Every row comes from one small tree of marks. The marks that hang from a mark follow it in brackets, in the order of their numbers. Every link used is in the known rows. Which tree was each row made from?
In the rows, 128 means zero.
Known rows:
j_117[j_272]: [150 135 115 129 161 123 128 130 137 167 142 125 119  97 102 135 123]
j_272[j_50 j_117 j_134 j_842[j_440]]: [122 103 124  61 131 134 112 142 149  49 142 155  47  68  72 141  83]
j_871[j_272[j_50 j_117 j_134]]: [134 102 140 112 148 109 118 149 133 104 175 153  60 114  73 121 109]
j_841[j_50[j_520] j_842[j_440[j_117[j_272]]]]: [154 136 119  98 162 119 153 145 213 131 148 155 114  70 130 153  86]
j_50[j_520]: [129 116 123 144 167 131 138 102 166 121 113 138 105 102 118 126 119]
j_842[j_440[j_117]]: [165 142 110 100 124 116 108 113 188 147  95 113  93  81 103 146  93]
j_520[j_50]: [135 115  94 125 137 118 125 116 150 131 124 148 124  99  89 142 109]
j_871[j_272[j_50[j_520] j_117 j_134 j_842[j_440]]]: [131  83 142  87 155 110 125 146 146  57 169 187  47  81  75 123  92]
j_871[j_272]: [154 123 113 146 127 111 116 124 147 169 158 143 111 112 100 136 124]
j_841[j_50[j_520] j_842]: [120 125 106 133 150 142 157 128 203 121 154 159 125  88 145 156 106]
j_841[j_50 j_842]: [129 140  93 125 120 144 140 136 196 146 160 145 131  87 138 170 106]
j_272[j_50 j_134 j_842[j_440[j_117]]]: [153 122 134  65 115 128 125 132 165  79 133 140  61  73  79 152  70]
j_841[j_50]: [134 130  96 124 116 135 129 127 173 152 147 150 119  86 121 164 117]
j_117[j_272[j_50 j_134 j_842]]: [141 119 137  94 148 133 141 147 118 105 171 149  87  90  79 139 100]
j_440[j_117[j_272[j_50[j_520] j_842]]]: [156 129 138  99 167 124 135 130 143 118 147 125  92  90 104 110  83]
j_440[j_117[j_272[j_50 j_134 j_842]]]: [152 133 141  87 142 125 129 139 138 114 163 125  78  93  82 124  78]

Write each row's tree:
[113  89 140  70 163 132 130 135 157  25 133 170  39  66  80 128  81] : j_272[j_50[j_520] j_117 j_134 j_842[j_440]]
[151 148 112 107 138 125 113 126 150 152 155 109 104  90 101 121  90] : j_440[j_117[j_272[j_842]]]
[167 111 133  97 139 108 124 134 156 111 152 164  82  85  97 126  83] : j_871[j_272[j_50[j_520] j_842[j_440[j_117]]]]
[119 101 132 111 181 132 128 125 146  81 120 135  73  98 106 108 104] : j_272[j_50[j_520] j_117]
[151 118 146 106 166 121 146 145 123 122 152 142  91 101  79 139 110] : j_117[j_272[j_50 j_134]]
[123  99 120  75 158 135 120 132 152  57 122 156  63  63  99 123  87] : j_272[j_50[j_520] j_117 j_842[j_440]]
[133 104 149 103 175 131 156 138 123  82 166 166  83  87  87 127  99] : j_117[j_272[j_50[j_520] j_134 j_842]]
[174 142 121  94 147 108 115 128 171 160 112 116 101  80  94 138  96] : j_842[j_440[j_117[j_272]]]
[125  99 130 101 131 120 111 151 128  84 192 162  58 102  72 121  97] : j_871[j_272[j_50 j_117 j_134 j_842]]
[143 122 122  91 142 124 127 137 143 113 154 158  89  69  76 153 102] : j_117[j_272[j_134 j_842[j_440]]]
[166 115 137  85 111 107 118 143 155 105 171 160  65  88  72 143  80] : j_871[j_272[j_50 j_134 j_842[j_440[j_117]]]]
[176 131 143  76 153 105 130 140 161 124 123 131  78  85  78 142  87] : j_842[j_440[j_117[j_272[j_50 j_134]]]]
[135 123 105 111 147 133 154 132 215 114 134 171 118  68 139 172 100] : j_841[j_50[j_520] j_842[j_440]]
[147 126 133  93 165 116 160 146 215 107 154 165  98  74 120 158  83] : j_841[j_50[j_520] j_842[j_440[j_117[j_272[j_134]]]]]
[162 134 115  70 112 133 114 127 161 111 123 127  84  68  98 145  74] : j_272[j_50 j_842[j_440[j_117]]]
[142 114 133 107 176 132 146 138 121 110 153 151 103  84 105 122 103] : j_117[j_272[j_50[j_520] j_842]]
[168 116 155  84 178 104 144 135 167 105 116 142  73  84  86 131  87] : j_842[j_440[j_117[j_272[j_50[j_520] j_134]]]]
[143 138 128 103 140 123 121 128 153 125 162 120  84  93  86 125  87] : j_440[j_117[j_272[j_134 j_842]]]
[109  89 151 105 182 128 139 128 152  53 132 148  49 103  89 112  99] : j_272[j_50[j_520] j_117 j_134]
[161 141 125  93 141 127 122 137 137 139 154 113  97  89  97 122  83] : j_440[j_117[j_272[j_50 j_842]]]
[144 106 148  74 145 126 140 122 173  54 127 156  56  74  88 137  69] : j_272[j_50[j_520] j_134 j_842[j_440[j_117]]]
